What can hang from each mark
K603: K31 K93 K580
K503: K422 K580
K210: K422 K456 K580
K580: K210
K31: K603
K456: K210 K603

Known rows, with every way that one mark hangs from another
K31(K603(K93)): [ 1.371 -0.126 -1.826  0.512  0.211 -0.532  0.406 -2.419 -0.360  2.680
 -0.114 -0.467  1.757 -1.057  0.080 -4.317  1.011 -2.056  0.653  0.249
 -1.197 -1.772]
K503(K422 K580(K210(K456))): [ 0.057 -2.495 -2.308 -1.684 -2.770  0.323  0.429 -1.848 -1.052 -0.591
  1.030  1.631  1.908 -3.284 -0.262  1.484  0.639 -1.386  2.431 -1.543
  1.629 -0.511]
K503(K422 K580(K210(K456(K603)))): [-0.642 -2.627 -2.302 -1.541 -3.880  0.302  1.686  0.299 -1.129 -1.663
  2.151  1.565  1.402 -2.480 -0.167  2.011  0.733 -1.193  3.741 -1.422
  3.052 -0.072]
K210(K422 K456 K580): [-0.575 -2.840 -1.832  0.312 -1.285 -0.168  1.170 -1.241 -0.431  3.297
  4.523  1.195  1.355 -3.081  0.586 -1.332 -0.235 -2.435  1.169  2.201
  0.132  0.864]
K580(K210): [ 1.710 -0.553 -2.526 -1.098 -0.602  1.630 -0.034 -1.655  0.589 -0.102
 -3.538  1.342  1.040 -0.893  0.101 -1.221  0.302 -1.459 -2.223  0.250
  0.401 -2.247]
K503(K422 K580): [ 1.114 -2.244 -2.654 -2.503  0.256 -1.085  0.349 -1.815 -1.466  0.761
  2.463  1.603  1.351 -2.383  0.005  0.165  0.505 -1.946  2.200 -1.849
  2.352 -1.144]
K580(K210(K422 K456)): [ 0.459 -1.719 -1.417 -0.309 -1.388  1.498  0.724 -1.553 -0.179  1.713
 -0.331  1.357  1.194 -2.321  0.311 -0.710 -0.018 -1.637  0.715  1.572
 -0.319 -1.398]
K580(K210(K456)): [ 0.064 -1.048 -2.458 -0.211 -3.357  1.661  0.428 -1.440  0.639 -0.234
 -0.694  1.437  1.497 -1.798  0.103 -0.991  0.212 -1.587 -2.103  0.530
  0.079 -1.390]
K456(K210(K422 K580) K603): [ 0.711 -2.083 -1.928 -0.788  0.343  0.425  1.908  0.360 -1.238  0.919
  1.750 -0.125 -0.058 -0.028  0.255 -2.065  0.470 -1.707  3.105  2.220
  2.068  0.222]
K456(K210(K580) K603(K31)): [ 1.043 -0.562 -2.372 -0.374 -1.164  0.383  2.204  0.072 -0.478 -2.517
  1.782  0.015  0.204 -0.318 -0.443 -0.871  0.736 -1.443  0.315 -0.050
  2.543  0.443]
K210(K422 K456(K603) K580): [-1.205 -2.953 -1.945  0.279 -2.389 -0.251  2.396  0.882 -0.746  2.352
  5.797  1.252  0.943 -2.067  0.640 -0.976 -0.186 -2.238  2.379  2.253
  1.877  1.167]
K580(K210(K456(K603(K93)))): [-0.586  0.100 -1.545 -0.049 -3.800  1.267  1.597  1.104  0.809  0.010
  0.014 -0.001  0.887 -0.753  0.072 -1.714  1.439 -1.231  1.483  0.820
  1.094 -0.922]
K31(K603): [ 1.299 -1.241 -2.817  0.308 -0.466 -0.297  0.471 -2.888 -0.644  1.470
  0.483  1.032  1.555 -0.938  0.231 -2.934 -0.065 -2.229 -1.656  0.230
 -0.578 -1.996]
K456(K210): [ 1.736 -0.403 -2.553 -1.421 -0.092  0.899  0.149 -1.723 -0.116 -0.160
 -0.625  0.002  0.569  0.307  0.019 -3.154  0.492 -1.783 -1.413  0.609
  0.764 -2.129]
K31(K603(K93 K580)): [ 1.238  1.123 -1.691  0.002  0.439 -0.815 -0.494 -2.705  0.009  1.598
 -0.572 -0.404  1.292 -1.841  0.162 -1.417  2.327 -1.822  2.095 -0.235
 -1.180 -1.655]
K31(K603(K93 K580(K210))): [ 1.539  1.147 -1.615  0.308 -0.005  0.655 -0.789 -2.966  0.307  0.274
 -4.712 -0.392  1.190 -1.515 -0.178 -0.429  2.552 -1.084  1.982 -0.238
 -1.564 -1.768]
K456(K603(K31)): [ 1.140  0.284 -2.359 -0.641 -1.024 -0.034  2.183  0.415  0.046 -1.336
  2.406  1.453  0.578 -1.257 -0.198 -0.293  0.140 -1.751 -0.743 -0.961
  2.771 -1.556]
K503(K580): [ 1.723 -1.607 -2.408 -3.123 -0.627 -0.286 -0.139 -1.234 -0.366  0.912
  1.466  1.318  1.157 -1.830  0.432 -0.466  0.871 -2.125 -1.492 -0.359
  0.961 -1.639]
K503(K422 K580(K210)): [ 1.549 -2.086 -2.369 -2.303 -0.275  0.346  0.037 -2.059 -1.169 -0.554
 -1.548  1.544  1.549 -2.246 -0.291  1.133  0.789 -1.198  2.266 -1.856
  1.535 -1.225]

Rows
[ 1.442  2.599 -1.126 -0.830 -0.709  0.863  0.982  0.318  0.883 -2.471
 -2.616  0.006 -0.048 -1.652 -0.632  2.307  2.790 -0.672  3.022 -1.510
  1.499 -1.415] -> K456(K603(K31 K93 K580(K210)))
[-0.288 -1.678 -1.528 -0.150 -2.393  1.393  1.945  0.540 -0.267  0.406
  1.123  1.405  0.697 -1.711  0.364 -0.087  0.101 -1.420  1.875  1.711
  1.406 -1.136] -> K580(K210(K422 K456(K603)))
[ 0.573 -0.343 -1.829 -0.489 -0.874  0.317  1.370  0.812 -0.316  0.185
  0.831 -1.628  0.187  0.689 -0.011 -3.540  1.820 -1.440  2.479  1.361
  1.644  0.501] -> K456(K210(K580) K603(K93))
[ 0.108 -2.649 -1.354 -2.140 -2.913  0.890  1.513  0.790 -0.845  0.199
  1.802  1.337  0.890 -2.278  0.552  1.652  0.904 -1.430  2.683  0.974
  1.760 -0.585] -> K503(K580(K210(K422 K456(K603))))
[-0.269 -0.666 -0.564 -0.115 -1.777  1.177  2.103  1.018 -0.016  1.761
  0.827 -0.122  0.790 -1.499  0.224 -1.426  1.162 -1.269  4.397  1.740
  0.871 -0.877] -> K580(K210(K422 K456(K603(K93))))
[ 1.808  0.437 -0.771  0.250  1.805  0.505 -0.478 -3.007 -0.535  2.233
 -4.234 -0.467  0.952 -2.304  0.010 -0.094  2.356 -1.111  5.105  0.787
 -1.879 -1.883] -> K31(K603(K93 K580(K210(K422))))
[-0.850 -0.665 -1.681 -0.766 -1.877 -0.257  1.311  0.589 -0.403  0.891
  4.216  1.398  0.213 -2.501  0.615  1.572  0.955 -1.982  3.515  1.221
  1.733 -0.970] -> K210(K422 K456(K603(K580)))
[ 1.435  0.081 -2.600  0.061 -0.716  0.865 -0.786 -3.289  0.073 -0.928
 -4.261  1.052  1.348 -1.547 -0.085  0.862  1.448 -1.259 -0.166 -0.366
 -0.930 -1.951] -> K31(K603(K580(K210)))
[ 1.630  0.928 -1.107 -1.041  0.515  0.972  1.367 -0.181 -0.186 -1.725
 -1.516  1.433 -0.147 -2.222 -0.358  3.846  1.345 -0.880  3.482 -0.469
  2.156 -1.569] -> K456(K603(K31 K580(K210(K422))))
[ 1.432  2.613 -1.276 -1.240 -0.095  0.151  1.212  0.292  0.132 -2.547
  0.225 -1.337 -0.544 -0.391 -0.676  0.348  2.888 -1.013  3.631 -1.048
  2.026 -1.266] -> K456(K210 K603(K31 K93 K580))
[ 0.678  0.328 -0.986 -0.390 -0.837  0.953  0.533 -2.076  0.190 -0.722
 -0.226  1.494  0.539 -3.934 -0.383  3.452  1.118 -1.141  2.432 -0.303
  0.227 -1.046] -> K603(K31 K580(K210(K422 K456)))
[ 1.393 -2.239 -1.733 -0.740  1.693  0.555  0.640 -1.835 -1.083  1.961
  0.647 -0.183  0.510 -0.928  0.168 -2.546  0.372 -1.841  1.743  2.150
  0.436 -0.093] -> K456(K210(K422 K580))
[ 1.675  2.701 -1.304 -1.004  1.003 -0.476 -0.067 -1.585  0.657 -0.041
  0.102  0.066  0.329 -2.712 -0.416  0.789  2.476 -1.575  1.661 -1.536
  0.516 -1.589] -> K603(K31 K93 K580)
[ 2.028  2.688 -1.149 -0.686  0.643  0.970 -0.263 -1.824  1.018 -1.284
 -3.856  0.109  0.463 -2.479 -0.744  1.674  2.638 -0.786  1.663 -1.644
 -0.046 -1.724] -> K603(K31 K93 K580(K210))
[ 1.146 -0.089 -1.569 -1.596  0.311  1.116  0.564  0.170 -0.211 -0.321
 -2.073  1.400 -0.198 -1.350  0.280  2.349  1.327 -1.074  3.115  0.838
  1.453 -1.937] -> K456(K603(K580(K210(K422))))
[-0.051  0.678 -1.545  1.066 -2.832  0.607 -0.370 -2.820  0.460  0.300
 -2.166 -0.397  1.554 -2.574 -0.162 -0.250  2.457 -1.205  2.337  0.080
 -1.933 -0.843] -> K31(K603(K93 K580(K210(K456))))
[ 0.490  1.535 -1.677 -1.314 -0.528 -0.371  0.504  0.896  0.495  0.317
  0.866 -0.148  0.010 -1.134  0.236 -0.035  2.425 -1.635  2.855 -0.045
  1.731 -1.679] -> K456(K603(K93 K580))
[-0.811  0.519 -0.735 -0.519 -1.189 -0.512  1.344  1.042  0.040  2.189
  3.848 -0.086  0.036 -2.493  0.464  0.346  2.101 -1.855  5.819  1.226
  1.169 -0.673] -> K210(K422 K456(K603(K93 K580)))
[-0.100  0.213 -2.385 -0.605 -3.138  1.337 -0.631 -1.678  0.780 -1.220
 -1.355  1.400  0.695 -2.750  0.091  1.960  1.447 -1.368 -0.683  0.105
  0.090 -1.205] -> K603(K580(K210(K456)))
[-0.619  1.125 -2.151 -0.151 -3.516 -0.299  1.803  0.405  0.454 -2.469
  4.723  1.453  0.259 -2.632 -0.173  2.742  1.230 -1.693  0.802 -1.034
  2.572 -0.643] -> K210(K456(K603(K31 K580)))
[-0.092 -0.105 -2.450  0.938 -3.216  0.856 -0.401 -3.084  0.171 -0.921
 -1.711  0.987  1.618 -2.511  0.068  1.143  1.311 -1.407 -0.143  0.056
 -1.448 -1.117] -> K31(K603(K580(K210(K456))))
[-0.533  2.035 -1.286  0.163 -2.748 -0.608  1.607  0.790  0.731 -1.252
  4.356  0.083  0.315 -2.761 -0.283  1.430  2.371 -1.531  3.177 -1.109
  1.970 -0.454] -> K210(K456(K603(K31 K93 K580)))
[ 2.024  0.956 -0.308 -0.843  1.654  0.207  2.535  0.334 -0.731  0.350
  1.319 -1.266 -0.185 -0.337 -0.430 -2.203  1.410 -1.243  5.013  0.349
  1.879 -1.334] -> K456(K210(K422) K603(K31 K93))
[ 0.924  1.628 -1.592 -1.150 -0.971  1.110  0.215  0.675  0.748 -0.981
 -2.997 -0.078 -0.001 -0.916 -0.080  0.837  2.865 -0.857  2.848 -0.066
  1.177 -1.739] -> K456(K603(K93 K580(K210)))
[ 1.175  0.227 -1.609 -1.911  0.845  0.474  0.805  0.087 -0.931 -0.457
  0.688 -0.009 -0.613 -0.033  0.249  0.402  1.540 -1.386  4.076  1.209
  2.104 -1.761] -> K456(K210(K422) K603(K580))
[-0.737 -1.974 -1.552  0.843 -1.933 -0.436  3.183  0.434 -0.627  0.882
  6.511  1.315  0.743 -3.103  0.103  0.484 -0.114 -2.065  2.720  0.994
  2.204  1.415] -> K210(K422 K456(K603(K31)) K580)
